Each row comes from the steps of one walk. Every step used is in the known rows, and no mark comes twice. Write the walk behind each row, first mark first.
Known rows
V > J > R > D: [ 0.30 -2.74  4.11 -3.16  2.85  2.45 -1.31  1.51  0.93  3.93 -0.08  4.15
  0.89  2.40 -1.54  1.76 -4.26 -0.42 -1.91  1.56 -2.08 -0.46  0.62]
J > R > D: [ 2.11 -2.33  4.04 -1.32  1.57  1.67 -0.88  1.42  2.01  2.19  1.09  3.19
  3.29  1.37 -2.34  0.78 -3.55 -1.83 -1.04  1.78 -2.27 -1.52  1.88]
V > J: [-2.23 -0.65  2.54 -0.50  2.48  1.07 -1.60  1.85  0.40  4.65 -1.08  1.85
  0.93  1.66  1.12  3.49 -2.34  0.42 -1.42  2.73 -2.19 -1.05  0.16]
V > D > R: [ 0.30 -1.07  2.56  0.15  1.94 -1.09 -1.03  2.25  1.85  3.71 -1.56  4.88
  3.51  2.36 -0.60  1.02 -3.49 -3.71 -2.11  1.54 -2.74 -2.87  2.23]
V > D: [-0.27 -0.64  2.04  1.40  1.88  0.40 -1.57  2.40  2.59  4.28 -0.32  3.05
  4.04  1.83 -0.61  2.77 -2.90 -2.35 -1.48  2.08 -2.99 -1.56  2.08]
H > D: [-0.74 -2.58  1.99 -0.08  0.97  1.67 -0.56  0.29  2.65  1.97  0.32  1.37
  3.83  1.04 -0.25  1.74 -1.31 -0.99 -0.40  2.55 -2.77 -2.82  0.23]
H > D > F > N > R: [-0.43 -2.28  0.45  2.67  1.17  0.00  0.05 -1.04 -0.52  1.19 -0.28  2.27
  3.25  0.66  0.25 -1.78  2.05 -1.38  0.56  2.97 -2.94 -0.20  1.49]
D > F > N: [ 0.14 -0.03  1.00  2.74  1.89 -0.20 -1.72  0.50 -1.11  2.74  0.64 -0.17
  3.47  0.64  1.09  0.00  1.11  1.21  0.05  4.50 -0.76 -0.32  1.08]
V > J > H > D: [-2.85 -3.68  0.24 -2.54  3.13  0.79 -1.13  0.17  1.21  4.13  1.22  1.04
  0.86  1.55  0.56  2.76 -3.60  1.19 -0.51  2.40 -2.00 -2.25 -1.02]
V > J > F > N: [-3.86 -1.98  0.78  0.56  2.88  1.68 -1.00  0.44 -0.94  4.63 -1.19 -0.27
  0.75  0.60  0.71  2.86 -0.18  2.20 -1.14  4.74 -0.80  1.39  0.94]
F > N > R: [-0.97 -0.46  1.21  2.24  0.80 -0.76 -0.01  0.58 -0.52  2.95 -0.33  1.79
  3.18 -0.35  0.90 -0.22 -0.56 -3.05  1.33  4.14 -3.62 -1.04  2.66]
J > V > D > R > M: [ 2.33 -3.50  2.37 -1.52  0.44 -2.57 -0.98  0.52  4.98  3.82 -2.14  5.56
  3.70 -0.46 -0.43  0.89 -5.26 -1.84 -1.77  2.05 -0.48 -2.93  1.48]
F > N > R > D: [-0.65 -2.61  2.93  0.73  0.14 -0.29 -0.60  1.09 -0.89  2.63  0.05  3.20
  3.80 -0.68 -0.89 -1.54 -0.94 -2.85  0.54  3.80 -3.17 -0.91  1.25]
D > R: [ 0.32 -0.84  2.78  0.23  1.44 -0.63 -0.63  1.57  0.83  2.75 -1.08  2.67
  2.69  1.34  0.34  0.69 -2.70 -2.31 -0.98  2.41 -1.98 -3.18  1.42]
M > F > N: [ 0.14 -1.44  1.58  2.66  0.08  0.42 -0.09  1.99 -0.87  1.69 -0.57 -0.64
  3.51 -0.65 -0.80  0.01  0.47  1.28  0.69  4.39 -2.68 -0.17  1.85]
M > F: [ 0.80 -1.18  2.63  2.83  0.59  1.38  0.07  2.92  0.26  1.80 -1.64  0.35
  3.52  0.02 -1.55  1.40 -0.72  1.19 -0.79  2.47 -3.31 -0.11  1.90]
N > R > D: [ 0.12 -1.95  3.93  0.80  0.58  0.82 -0.55  1.94  0.38  2.96 -1.06  4.01
  3.64  0.33 -1.57 -0.03 -2.00 -2.99 -0.61  1.71 -3.75 -0.66  1.14]
N > R: [-0.15  0.24  2.24  2.53  0.78 -0.02 -0.04  1.19  0.78  2.93 -1.44  2.61
  3.16  0.34  0.15  1.11 -1.65 -3.09  0.02  2.04 -4.21 -1.01  2.51]
D > F > N > R: [ 0.28  0.36  0.83  3.97  1.43 -0.97 -0.67  0.25 -1.70  2.52 -0.88  1.51
  2.97  0.44  1.00 -1.15  1.42 -0.82  0.60  3.44 -2.69  0.63  2.30]
J > R > M > F: [ 5.06 -2.85  2.65  1.76 -0.63  1.24  1.26  1.87  3.13 -0.12 -2.49  0.82
  3.30 -0.48 -0.56  0.05 -1.74  1.09 -1.40  2.96 -3.45  0.44  2.73]
H > D > R > M > F: [ 3.06 -5.97  2.77  0.36 -1.53  0.61  1.12  1.35  2.87 -1.20 -3.77  2.34
  3.82 -0.62 -0.50 -2.04 -0.80  0.20 -1.77  2.85 -3.60 -1.56  0.26]

Write each row's walk
[ 1.23 -2.11  1.36  2.17 -0.94 -1.57  0.03  0.37  1.32  1.78 -1.68  1.18
  3.81 -1.73  2.15 -1.35 -0.33 -2.08  0.46  5.25 -3.38 -0.54  1.63]
F > N > R > M
[ 3.31 -2.51  2.60  4.04 -1.86  0.45  1.51  2.44  1.53  0.45 -4.35  1.53
  3.69 -1.38 -0.01 -0.94 -0.23 -0.38 -1.20  2.69 -5.36  1.51  2.22]
N > R > M > F
[-0.96 -3.13  0.11 -0.83  1.86  0.27 -0.46 -0.05  2.23  2.74  2.32 -0.17
  3.17  0.60 -0.40  1.57 -2.98 -0.11  0.66  2.50 -2.00 -3.50  0.31]
J > H > D
[ 1.16 -1.87  3.75  1.24  1.81  1.28 -2.30  2.08 -0.54  2.76 -0.07  1.95
  3.82  1.15 -1.08  0.24 -0.30  1.15 -1.73  2.13 -1.01  0.22 -0.08]
R > D > F
[ 2.22 -3.16  1.80  2.67 -1.43  0.03  0.20  2.10  0.76  0.67 -2.16 -1.28
  4.09 -2.37  0.64 -1.34  0.71  2.04  0.10  5.84 -2.78  0.28  0.93]
R > M > F > N
[ 1.35 -1.60  3.73  2.67  1.56  0.69 -1.43  1.61 -0.89  2.26 -1.45  3.66
  3.34  1.06 -1.43 -0.92  0.00 -0.83 -1.37  1.34 -2.86  1.08  1.25]
N > R > D > F
[ 3.06 -2.94  2.92  2.70 -1.48  1.07  0.32  2.76  1.97  0.78 -3.24 -0.61
  3.94 -1.60  0.02  0.15 -0.46  2.05 -1.39  3.67 -3.21  0.37  0.81]
R > M > F
[ 2.84 -4.07  2.14  1.47 -1.52 -1.31  0.57  2.07  0.45  0.41 -3.02  0.55
  3.49 -1.89  0.73 -3.09 -0.06  0.48 -0.74  5.27 -2.47 -0.62  1.19]
D > R > M > F > N
[ 3.71 -3.56  3.19  1.60 -1.36 -0.21  0.64  2.95  1.69  0.22 -4.10  1.46
  3.18 -0.93  0.18 -1.47 -1.14  0.52 -1.99  3.19 -3.09 -0.63  1.10]
D > R > M > F
[ 2.00 -3.94  0.88  2.56 -0.27 -0.57  0.12 -1.17  1.21  0.24 -1.67  1.56
  4.19 -0.76  1.77 -2.66  2.20 -0.65 -0.14  4.21 -3.18  0.36  0.68]
H > D > F > N > R > M
[-0.06 -3.09  2.45 -0.99  0.99  0.45  0.06  0.26  2.00  1.40 -0.58  3.22
  3.10  1.48 -0.26 -0.19 -2.28 -2.70 -0.77  2.06 -2.47 -3.92  0.52]
H > D > R
[ 2.35 -1.87  0.73  3.90  0.33 -2.14 -0.65  0.95  1.20  2.46 -2.60  3.12
  4.48  0.11  1.63 -1.76  0.89 -1.44 -0.99  3.85 -3.12  1.77  2.28]
V > D > F > N > R > M
[ 0.54 -2.64  2.71 -1.53  3.46  1.46 -2.27  0.55 -1.57  3.27  0.62  3.17
  0.75  2.21 -0.64 -0.43 -1.41  1.68 -1.45  3.19 -0.28  1.44  0.52]
V > J > R > D > F > N
[-0.43 -2.94  0.77  1.45  1.61  0.63 -1.33 -0.53  0.16  1.45  1.36  0.25
  3.83  0.72  0.32 -0.57  1.59  1.03  0.00  3.87 -0.97 -1.02  0.31]
H > D > F > N
[ 0.29 -3.10  0.78  3.00 -0.39 -0.20  0.79 -0.33  1.23  1.83 -2.55  0.11
  3.39 -2.13  1.27 -0.66  0.83 -0.52 -0.08  5.31 -3.25  1.88  2.46]
J > F > N > R > M
[ 2.65 -4.80  1.62 -0.37 -0.72 -2.65 -0.20  0.89  2.76  2.35 -2.87  4.19
  3.72 -2.07 -1.51 -1.41 -3.19  0.29 -0.85  3.54 -1.03 -1.27  2.07]
J > V > D > R > M > F > N
[ 0.18 -1.24  1.00  3.82 -0.20 -0.04  1.03  1.58 -1.42  1.48 -1.89  1.27
  3.29 -1.04 -1.21 -1.27  0.43 -1.00  1.06  3.60 -4.66  0.85  3.20]
M > F > N > R
[ 2.49 -1.49  1.38  3.72 -0.16 -1.58 -0.44  0.29 -0.15  1.41 -2.01  0.99
  3.88 -0.95  2.61 -2.20  1.76 -0.13 -0.17  4.67 -2.68  1.12  1.47]
D > F > N > R > M
[-1.63 -3.72  2.34  1.75  0.87  1.05 -0.02  0.27 -0.75  2.81 -0.59  2.09
  3.46 -0.79 -2.02 -0.80  0.29 -1.14  0.02  3.78 -2.62  1.60  1.97]
J > F > N > R > D
[ 0.59 -1.95  1.62  1.72  1.79  1.65 -1.20 -0.07  1.18  1.43  0.09  1.12
  3.44  1.71 -0.17  0.90  0.61  0.89 -1.30  1.88 -1.68 -0.98  0.11]
H > D > F
[ 0.98 -0.01  1.76  2.95  2.83  0.16 -2.06  2.13  1.17  3.75 -0.74  2.84
  3.87  2.35 -0.37  1.94 -0.88  0.15 -2.10  1.53 -1.89  0.40  2.07]
V > D > F
[ 2.32 -6.91 -0.41 -0.75 -1.04 -1.69  1.09  0.43  1.43 -0.48 -0.80 -0.35
  3.32 -1.59 -0.04 -3.79 -1.25  1.60  0.44  4.92 -2.37 -1.86 -0.05]
J > H > D > R > M > F > N
[ 2.55 -2.20  2.50  0.17  2.13  0.73 -1.43  0.51 -0.33  1.64  1.84  1.93
  3.36  1.25 -1.39 -1.52 -0.87  0.57 -0.20  3.48 -0.43  0.06  1.81]
J > R > D > F > N
[ 0.11 -0.50  0.31  2.36  2.55 -2.21 -1.15 -0.73  0.65  4.53 -0.39  5.14
  3.31  0.02 -1.61  0.47 -1.56 -1.26  0.33  1.95 -1.09  0.23  3.71]
J > V > D > F > N > R
